Each row was made from one walk, in order. Every step used is in the known rows, and no mark comes twice. Write each row's walk.
Known rows:
P > X > M > W: [-29,   5,  -8, -13,  16,  -5, -21,  14,   0,  -6,  11,  -9,  18,  -9,  23,
   4,  -6,   6,   8, -10,   7,  -8, -14,  13,   2,  -4,  15,  -5,  -6]
Y > T > C > K > A: [-19,   0,  -5, -17, -18,  -6,  -6,  22,  -6,  -3,   6,   3,   2,  -4,  13,
  -4,  -3,   9,   7,  11,   5, -13, -14, -12, -19, -15,  21,   1,  -6]
Y > T: [ -1,   1,   4,  -5,   6,  -1,  -7,  12,  -6,  -4,   9,  -2,   1, -13,   0,
   3,   4,   3,  22,   6,   3,  -2,   3,  -7,  -4, -13,   2,  -1,  -3]
P > X > M > W > T > A > K: [-32,  13,   9, -20,   6,  -4,  -4,  24,  -6, -10,  14,  -1,  16, -18,  11,
   5, -11,   6,  19,   1,   6,   2, -13,   2,   5,  -2,  25,   6,  -4]
P > X > M: [-26,   7,  -3, -11,  -2,   1, -16,   8,   6,  -1,  14, -15,   3,  -7,  28,
   4,  -3,  16,  13,  -6,   4,  -9, -11,  15,   5,  -9,   9,  -4,  -7]
M > W: [-18,   3,   4,  -7,  25,  -1, -12,  15, -20, -10,   8,  -1,  11, -18,  -1,
   4,  -2,  -6,   8,  -8,   8,  -6, -10,  -2,  -6,  -8,  13,  -6,  -4]
M > X: [-23,   1,  14,  -5,  -5,  -8, -10,  12, -29,   0,   8,   2,  -8, -12,   8,
   1,   6,   2,  21,   4,   7,  -6,  -6,   5,  -9,  -6,   4,   0,  -6]
A > K > Y: [-19,   4, -10,  -2, -11,   2, -16,  16,  -6, -11,  10,  -1, -17, -15,  -4,
   8,   0,  18,   7,  12,   3,  -8,  -9,   3, -15, -16, -16,   0,  -2]
A > T > C > K: [-25,   8,   9, -16,  10, -14,  -8,  18,  -7,  -5,   8,  11,   4,   4,  10,
 -13,   2,   6,  11,   6,   8,  -6, -18,  -2, -17,  -6,  -4,  -5,  -3]
X > M > W: [-24,   5,   0,  -7,  12,   2, -19,  20,   5, -10,  16,  -7,  15, -18,   8,
   3,  -7,  -2,  -1, -10,   9,  -8,  -8,   5,  -2,  -3,  18,  -4,  -4]
F > V > W: [-24,  11,   7,  -5,  27,  -9,  -7,   6,   5, -11,  17, -12,   8, -21, -12,
   3,   1,  -8,   1,  -1,   4,  -8,  -6, -11,  -2, -11,  15,  -7,  -4]
M > W > V: [-19,   7,  15, -14,  27,  -7,  -8,  22, -25, -13,   5,   4,   3, -19,  -3,
   3,   0,  -6,  12,  -3,  17,  -7,  -2,   2, -16,  -6,  24,  -5,  -8]
V > F: [-16,   0,   9,  -2,  10,  -2,  -9,  15, -22,  -5,   9,   0,  -3, -21,   8,
   4,   5,  10,   7,  -1,   9,  -8, -12,   4,  10, -17,  23,  -2,  -7]
X > P: [-27,   4,  13,  -8,   9,   5, -15,  17, -27,  -5,  15,  -8,  -3, -16,  10,
   4,  -5,   6,  24,  -3,   5,  -9,  -3,   1,  -7, -15,   4, -10,  -3]
T > C > K > A: [-34,   4,  -2, -17, -18,  -3,  -7,  20, -17,  -6,   8,   0,  -1,  -8,  20,
  -3,  -5,  12,  -1,   2,   7, -18, -24,  -6, -18, -15,  24,  -3,  -7]
W > V: [-16,   9,  19, -13,  11,  -3,  -3,  15, -20, -10,   7,  -1, -14, -19,   2,
   2,   5,   4,  18,   4,  14,  -9,   0,   4, -16, -11,  17,  -3,  -8]
K > Y > T > C: [-11,   1,  -5,  -4,  -5, -12, -10,  21,  -9,   0,   9,   0,  11,   0,  -1,
  -3,   7,  22,  24,  18,   2,  -9,  -9,  -1, -14, -14, -14,  -4,   2]
V > W > T > A: [-25,   9,  26,  -6,   5,  -9,  12,  21, -20,  -6,  17,  -8,  25, -41, -13,
  -2,  -1,   0,  31,   9,   4,   1,  -7, -12,   1, -11,  36,  -1,  -5]
F > V > W > T: [-11,  12,   7,  -7,  31, -11,   7,  11,  -3, -13,  16, -13,  18, -22, -15,
  -1,  -4,  -8,  13,   4,   5,  -5,  -2, -14,   8, -12,  28,  -4,  -3]
W > T: [ -3,   5,  11,  -9,  17,   0,   4,  15, -25,  -9,  10,  -7,   5, -20,   0,
  -1,  -4,   6,  25,   3,   7,  -4,  -2,  -1,   4, -14,  16,  -2,  -5]
K > C > T: [-23,   0,  17,  -2, -13,   2, -12,  28, -12, -10,  11,  -9,  -6,  -8,  -2,
   8,   5,  -1,  17,   1,   4,  -3, -12,  -3,   4,  -9,  33,  -3,  -6]
K > Y > T: [ -4,  -1, -10,   5,   2,  -7, -12,  21,   2,  -2,  10,  -6,  -3, -15,  -6,
   2,   7,  13,  25,  18,   1,  -6,   2,   1,  -8, -16, -13,   0,  -1]
C > K: [-18,   5,   1, -10,   4,  -3,  -9,  12,  -6,  -4,  10,  -1,  -9, -16,   9,
  -4,   0,   8,   8,  10,   7, -13,  -6,  -5, -11, -15,   4,  -2, -13]
Y > T > A > K: [-16,   8,  20, -11, -16,   3,  -3,  17,  -5,  -7,  13,   7,  -9, -19,  -7,
   6,   7,   3,  25,  11,   2,   4,  -1, -15, -10, -11,  -1,   7,  -2]
F > V: [-16,  12,   7,  -4,  20,  -3,  -9,   7,   0, -12,  17, -11, -13, -12,   3,
   4,   5,  -6,   7,  -7,   6, -10,  -5,  -6,   3, -10,   2,  -4,  -1]
F > V > W > M > X: [-34,  11,  12,  -1,   2, -19,  -6,  14, -20,  -4,  16,  -5,  12, -19, -10,
  -2,   5,   0,  15,  21,  13,  -6,  -7,  -1,  -6,  -2,  21,   1,  -9]
C > T > Y: [-27,   5,  25,  -3,  11,   2,  -8,  14, -26,  -8,  16,  -1,  -8, -13,  -6,
   1,  -3,  -6,  39, -16,  10,  -5, -11,   1,  -3, -10,  10,  -2,  -3]
P > X > M > W > T > A > K > C: [-43,   9,  10, -16, -17,  -4,  -5,  34,  -8, -12,  11,  -5,  13, -19,  10,
   8,  -7,   8,  12,  12,   6,   1, -21,   1,   6,   1,  42,   9,  -3]

Which walk is each row?
[-38,   5,  13,   2,   6,  -1, -10,  17, -23, -13,   8,   4,  -9, -32,   8,
   1,   2, -16,  28, -18,  10,  -2, -17,  10,  -7,  -6,  16,   1,   8]	K > A > T > Y
[-10,   2,   3, -18,  -2, -11,  -4,  15,  -6,   1,   8,   7,   5,   8,   5,
 -10,  -2,  14,  12,  19,   5, -10,  -7, -12, -18, -13,  -3,  -2,  -8]	Y > T > C > K
[-27,   8,  21,   0,  21,  -3,  -7,   9, -21,  -9,  10,   7,  -8, -23,   0,
  -5,   5,  -9,  32, -12,  11,   0, -12,   9,  -9,  -3,  -7,  -1,   5]	A > T > Y
[-40,   9,  24,  -5, -39,   5,  -8,  24, -15, -12,  12,   0, -18, -27,  -2,
  11,  11,   6,   7,  10,   4,  -2, -20,  -8, -10,  -8,  20,   6,  -3]	T > A > K > C
[-26,   5,  20,  -5, -39,   3,  -6,  26,  -4,  -8,  10,   4, -13, -23,  -8,
   9,  13,   5,  16,  23,   2,   3,  -9, -15, -11,  -7,  15,  10,  -1]	Y > T > A > K > C
[ -5,   1, -13,  -3, -11,  -1, -14,  18,   3,  -7,   7,   3, -11,  -8, -12,
   7,   1,  15,  13,  23,   0,  -1,   3,  -3, -15, -16, -22,   5,   0]	A > K > Y > T
[-36,   1,  27,   0, -12,   1, -11,  24, -27, -10,  11,  -5, -11, -17,  -7,
   3,   3,  -5,  30,  -6,  10,  -4, -18,   2,  -2,  -7,  27,   0,  -3]	K > C > T > Y
[-30,   7,  12,  -9,  19, -10, -16,  33,  -5, -13,  10,   5,   7, -23,   8,
   3,  -6,   3,  -7,  -2,  21, -11,  -6,  11,   2,  -5,  46,   1,  -7]	X > M > W > V > F
[-29,  12,  25, -11, -12,   6,  -5,  14, -14, -10,  15,   4, -14, -25,   0,
   7,   5,   5,  15,   1,   4,  -1, -13,  -8, -10, -10,   2,   3,  -3]	T > A > K
[-26,   4,  -3, -22,  11, -12,   1,  31, -30, -12,   4,   3,  22, -12,  10,
  -6, -15,   1,   6,   2,  11, -12, -23, -11, -11, -11,  43,  -1,  -6]	M > W > T > C > K > A
[-24,   4,   3,  -1,  -1,   1, -12,  20,  -9, -13,   8,  -1,  -4, -24,  13,
   5,   6, -11,  14, -13,   5,  -1, -12,   3,  -3,  -9,  20,  -1,   5]	K > A > T
[-12,   2,  -8, -11, -17,  -5, -12,  19,  -8,  -5,   7,   7,  -1,   6,  -9,
   3,  -1,  25,  13,  23,   1,  -3,  -9,  -5, -23, -14, -24,   0,   2]	A > K > Y > T > C
[-28,  14,  10,  -3,  10,  -7,  -3,  11,  -7, -10,  18, -13,  18, -25, -12,
  -1,   5,   3,   8,  14,  11,  -7,  -8,  -4,  -3,  -9,  24,  -4,  -9]	F > V > W > M
[-30,   5,   9, -10,  -5,  -4,  -9,  21, -18, -10,   7,   3,   8, -10,  14,
   1,   4,  -2,  12, -14,   5,  -3, -23,   2,  -8,  -6,  20,  -5,   8]	K > A > T > C
[-26,   3,  -6,  -8,  -9,   0, -11,  19,  -6,  -8,   8,  -4, -13, -24,  17,
   1,  -4,   1,   2,   0,   7, -15, -13,  -5, -11, -17,  23,   1, -11]	C > K > A
[-23,   6,   7, -19,  -3,  -8,  -6,  14, -15,  -2,  11,   3,   1,   2,  13,
  -9,  -2,  16,   6,   8,   7, -15, -19,  -7, -18, -13,   1,  -5,  -9]	T > C > K
[-48,  12,  17,  -3,   2, -18, -11,  22, -29,  -2,  20,  -8,  12, -18,  -5,
  -2,  -2,   2,  27,  20,  11,  -7,  -2,   0, -11,  -5,  18,  -4,  -8]	F > V > W > M > X > P
[-28,   4,  -4,  -5,   0,  -6, -12,  24,   5,  -9,   6,   3, -12, -20,  16,
  -4,   1,  -9,   8,  -3,   8,  -6, -10,   0,  -8, -10,  15,   1,  -4]	C > K > A > T
[-29,  11,  31, -12, -15,   5,  -6,  23, -11, -12,  19,   3, -12, -12,  -9,
   9,   1,  -4,  27,  -6,   3,   3,  -8, -11,  -3, -10,  13,   2,  -4]	C > T > A > K
[-37,   3,  23,  -7, -22,   6, -12,  23, -26, -15,  10,   4, -20, -10, -13,
   8,  -3,  -3,  21,   0,   9,  -1, -19,  -2,  -8,  -8,  20,   5,  -4]	A > K > C > T > Y
[ -9,  -1, -18,  -1,  -4, -12, -13,  24,  11,   1,   9,  -1, -10, -13,   1,
  -7,   3,  16,  18,  31,   5, -11,   3,  -3, -15, -18, -19,   3,  -9]	C > K > Y > T
[-38,  15,  23,  -8,  -9, -11,   8,  26,  -4, -17,  18,  -7,   4, -33, -23,
   6,   3,  -8,   6,  18,   3,   1, -16, -23,   2,  -6,  41,   7,   0]	F > V > W > T > A > K > C
[-32,  11,  12, -15,  15, -11,  -2,  27,  -7,  -5,  16,  -9,  26, -25,  17,
  -1,  -6,   5,  31,  -4,   8,  -3, -13,   5,  13,  -3,  33,   3,  -4]	P > X > M > W > T > A
[-22,   4,   0,   3, -11, -18,  -8,  31,  11,   3,  15,   0,  -9, -29,  -1,
  -7,  11,  13,  30,  30,   4,  -9,  -1,  -8, -13, -16, -14,   7,  -7]	C > K > Y > T > A
[-24,   2,  17,  -8, -23,   8, -14,  26,  -9, -15,   9,  -1, -15,  -3,  -8,
  12,  -1,   2,   5,   4,   3,   1, -12,  -7,  -4,  -9,  27,   2,  -6]	A > K > C > T
[-37,   5,  33,   0, -26,  -4,  -7,  35, -13,  -7,  18,  -8,  -5, -24,  -3,
   6,  12,  -4,  29,  -2,   4,  -1, -16,  -6,   4,  -7,  38,   1,  -5]	K > C > T > A
[-18,   4,   6,   7, -11, -11,  -7,  27,  -2,   1,  16,  -3,  -5, -31,  -5,
   0,  13,  11,  37,  18,   1,  -3,  -2,  -4,  -5, -14, -11,   4,   1]	K > Y > T > A
